Known rows, with every step that occurs:
zivimut, gezum, kuzu, difi, bugi, vizur: [-0.19 -4.46 -0.97  0.79 -0.05  5.66 -5.11  1.26  0.57  2.68  2.74  2.06
 -2.57 -4.42  5.08  0.27 -0.90  0.61]
bugi, gezum, kuzu: [ 1.33 -0.83  0.38 -2.06 -0.08  1.27  0.85 -0.16 -2.19  1.69  0.67 -1.05
  1.05  3.17 -1.39  0.35 -2.06  0.27]
bugi, vizur, zivimut, gezum, kuzu, difi: [-0.21 -2.01  0.63  2.92  1.00  3.77 -4.76  0.30 -1.54  1.20  0.10  2.99
 -2.87 -1.08  5.29  0.85 -3.86 -0.15]
gezum, kuzu, difi, zivimut, vizur: [ 0.62 -0.98  1.39 -0.94 -2.68  0.22 -0.32  0.88  0.50  5.52  1.95 -2.08
 -0.83  3.76  1.68 -4.32 -3.59  0.05]
vizur, bugi, gezum, kuzu, difi: [-0.75  1.01  1.81 -1.95 -1.83  1.27 -2.55  1.05 -2.21  1.52  1.45 -1.75
  2.57  2.11  1.89  0.38 -0.37  1.25]
bugi, vizur: [ 0.08  0.29 -1.45 -0.17  1.50 -0.34 -1.07 -0.89 -0.73  0.49  1.45  2.34
 -1.36 -1.08  0.91  1.08  0.33 -0.60]
kuzu, gezum: [-1.39 -1.32  0.44 -0.49  1.47 -0.81 -1.55 -1.62 -0.67  0.97 -0.46 -0.18
 -0.70 -0.85 -0.11  1.69  1.05  1.26]
difi, bugi, gezum, kuzu: [ 1.69 -1.99 -0.68 -2.45  0.34  2.83 -0.20  0.22 -2.67  2.06  2.03 -1.65
  1.27  0.14 -1.79 -0.57 -0.46  0.66]
vizur, kuzu: [ 0.00  1.31 -1.01 -1.98 -1.32 -0.58 -0.80 -1.36 -1.47 -0.29 -0.34 -0.13
  0.51  0.98  1.83  2.43  0.15 -2.20]
kuzu, difi: [ 0.07 -0.29  1.43  0.13  0.60  1.56 -1.30  1.14  0.07  1.01 -0.68 -0.83
 -0.93 -0.92  2.80 -1.15  0.02  0.49]
bugi, gezum, kuzu, difi: [ 1.39 -0.58  1.73 -1.74  0.66  2.78 -0.68  1.23 -2.00  2.36  0.19 -1.89
  0.18  1.99  1.20 -1.02 -1.60  0.58]
zivimut, vizur, bugi, gezum, kuzu: [-1.06  2.15  0.82 -1.52 -4.67 -0.87 -0.87 -2.20 -3.12  1.94  2.39 -2.24
  2.72  3.79 -1.93 -0.62 -0.82  2.27]
difi, zivimut, gezum, kuzu: [ 0.44 -3.11 -0.80 -0.51 -2.07  0.81 -1.32  1.66  2.80  2.69  0.28  1.59
 -0.46  2.06  0.71  0.32 -4.48  0.86]
zivimut, gezum, kuzu: [-0.49 -3.08  0.06  0.51 -2.41  2.60 -1.77  0.76  1.85  1.54  0.11  1.51
 -0.58  0.94  1.44  1.25 -2.81  0.77]
bugi, vizur, zivimut: [ 0.12  1.42 -0.42  2.36  2.59 -0.55 -1.26 -1.73 -3.30 -0.95  0.35  2.59
 -1.87 -0.73  1.12  0.70 -1.13 -1.15]
vizur, bugi, gezum: [-1.31  3.04  0.65 -1.27 -0.93 -1.60 -1.33 -0.86 -2.04 -0.55  0.19 -0.72
  2.71  0.34 -0.97  1.25  1.30  2.08]
bugi, gezum, kuzu, difi, zivimut, vizur: [ 1.38  0.10  1.60 -2.62 -1.60  0.04  0.69  0.32 -1.33  5.46  1.14 -3.28
 -0.41  4.09 -0.36 -4.54 -3.50  1.86]
zivimut, vizur: [-0.53  0.91  0.37  0.64 -1.93 -0.70  0.32 -1.72 -0.79  1.36  0.28 -1.30
 -0.56  1.01 -0.67 -2.27 -0.21  1.16]
gezum, kuzu, difi, bugi: [ 0.85 -3.25  0.62 -0.48 -0.40  4.29 -1.93  2.06 -0.61  2.35  2.49 -1.38
 -0.39 -1.47  2.91 -1.90  0.10 -0.71]
zivimut, gezum, kuzu, difi, bugi: [-0.29 -5.05  0.88  1.07 -1.40  5.71 -4.05  2.21  1.32  2.59  0.84  0.07
 -1.14 -3.36  4.17 -0.93 -0.81  0.99]
vizur, kuzu, difi, zivimut, gezum: [-0.01 -0.64  0.46 -1.62 -1.40  0.29 -3.13  0.87  1.70  2.04 -2.22  0.16
 -0.86 -0.86  5.71  1.14 -2.39  0.25]
difi, zivimut: [ 0.80  0.19 -0.53 -1.03  0.02 -2.03  0.87  1.31  1.26  1.70  0.11  0.32
  0.20  1.03 -0.46 -0.95 -1.47 -0.08]
kuzu, difi, zivimut, vizur: [ 0.43  0.87  1.29 -0.17 -1.63 -1.02 -0.44  0.59  0.81  3.62  0.11 -2.29
 -0.92  1.30  1.09 -4.80 -1.79  1.55]

Rows:
[-0.08 -3.41  1.52  0.93 -1.68  3.88 -3.24  1.64  1.73  2.21 -0.67  0.65
 -1.05 -0.21  4.26  0.17 -2.95  1.11]
zivimut, gezum, kuzu, difi
[-0.83 -1.71 -1.31  3.85  2.23  2.17 -4.45 -1.18 -2.14 -0.77 -0.01  3.28
 -2.94 -5.43  1.74  0.45 -0.62  0.82]
difi, bugi, vizur, zivimut, gezum
[-0.25 -1.81  1.24  0.56 -0.49  0.96 -2.81  2.41  3.18  2.37 -2.00  0.41
 -1.77 -1.60  3.65 -1.53 -2.40  2.29]
kuzu, difi, zivimut, gezum
[ 1.72 -1.75  1.06 -1.39 -0.43  1.13 -0.30  2.75  1.17  3.78  1.62 -0.70
 -0.47  3.02  2.76 -1.96 -3.34 -0.71]
gezum, kuzu, difi, zivimut
[ 0.62 -3.19 -0.66 -0.60  1.09  4.06 -2.98  1.14 -1.68  2.62  4.57  1.08
 -1.51 -2.28  3.79 -0.69 -0.16 -0.83]
gezum, kuzu, difi, bugi, vizur
[-0.68 -1.34 -2.63 -2.76  1.38  0.19 -4.48 -3.78 -3.47  1.73  2.63  1.58
 -1.29 -3.77  2.87  4.38  3.48 -1.00]
difi, bugi, vizur, kuzu, gezum
[-0.16 -2.38  1.91  3.02 -0.28  3.62 -3.53  1.31 -0.90  1.16 -1.68  0.50
 -1.89 -0.06  3.97 -0.38 -4.12  0.02]
vizur, zivimut, gezum, kuzu, difi
[ 0.12 -3.26 -1.62  2.56  0.84  3.89 -4.70 -0.17 -2.32  0.56  1.85  3.46
 -2.12 -2.85  2.19  1.19 -2.59 -0.38]
difi, bugi, vizur, zivimut, gezum, kuzu
[-0.42 -1.53 -0.57  0.17 -0.71 -0.73 -1.36  1.36  3.19  1.83 -1.15  1.45
 -1.05 -0.62  0.65 -0.24 -2.62  1.87]
difi, zivimut, gezum
[ 1.34  0.03  0.05 -3.20  0.69  2.70 -2.28 -0.56 -3.91  1.27 -0.34 -2.85
  0.30 -2.47  3.02  0.11  2.11  0.05]
vizur, kuzu, difi, bugi, gezum
[-1.41  1.01  1.41 -0.79 -5.11 -1.05 -2.15  0.86  0.14  4.11  3.25 -1.93
  1.47  3.54  2.42 -3.27 -2.28  0.90]
gezum, kuzu, difi, zivimut, vizur, bugi
[-1.13 -0.43 -0.41 -2.59 -0.22 -1.09 -2.54 -3.34 -2.13  1.27 -0.38 -0.71
 -0.25  0.32  2.00  4.43  1.65 -0.77]
vizur, kuzu, gezum
[ 0.39 -1.74  0.76  0.47  0.97  3.08 -2.24  1.75 -0.27  0.93  0.73 -1.23
 -0.98 -4.05  2.89 -2.40  1.82  0.48]
kuzu, difi, bugi
[ 1.05  1.31 -1.01 -2.63  0.32 -1.18 -2.23 -0.14 -0.54  2.55  0.99  1.43
 -1.41  0.23  5.55  0.97 -1.04 -2.00]
bugi, vizur, kuzu, difi, zivimut
[ 1.10 -0.89  1.10 -1.44  2.03  2.62 -1.35  0.69 -2.43  1.29 -0.21 -2.44
 -0.42 -3.62  0.77 -2.46  1.71  2.02]
kuzu, difi, bugi, gezum
[ 2.18 -0.92  1.24 -2.97  0.45  0.35  0.45  1.92 -0.79  4.12  0.58 -1.77
  0.09  3.24  0.96 -1.87 -3.23  0.67]
bugi, gezum, kuzu, difi, zivimut
[ 0.09  1.09  1.55 -3.14 -1.55 -0.59 -1.49  2.18 -0.58  3.33  1.74 -1.35
  2.47  3.33  1.53 -0.84 -2.26  1.23]
vizur, bugi, gezum, kuzu, difi, zivimut
[ 0.58 -1.92  1.21 -0.26 -0.45  2.70 -1.22  1.43 -0.28  2.05  1.06 -0.75
 -0.39  1.69  3.12 -1.10 -1.67 -0.79]
gezum, kuzu, difi
[-2.54  3.16  0.44  0.88 -4.46 -1.53 -1.74 -1.70 -0.61  0.08  1.55 -1.38
  1.47  0.83  0.13 -0.94  1.06  1.86]
zivimut, vizur, bugi
[ 0.00  0.04 -1.20 -1.59 -0.10  0.30 -4.59  0.04  1.39  2.45 -0.46  2.48
 -2.23 -1.48  6.37  1.81 -2.12  0.12]
bugi, vizur, kuzu, difi, zivimut, gezum
[-1.45  0.58 -0.34 -1.86 -2.10 -1.68 -2.51 -4.73 -2.89  2.13  0.06 -1.85
 -0.65  1.00  0.93  2.22  1.32  0.37]
zivimut, vizur, kuzu, gezum
[-0.13  1.86 -0.53 -1.29 -3.21 -0.86 -0.58 -3.09 -2.05  1.03  0.47 -1.86
  0.43  1.58  1.37  0.17 -0.06 -0.93]
zivimut, vizur, kuzu
[-0.56  2.62  0.08 -2.35 -4.62 -2.60  0.08 -1.07 -1.55  3.61  2.87 -1.81
  2.82  5.08 -2.02 -1.79 -2.44  2.04]
difi, zivimut, vizur, bugi, gezum, kuzu
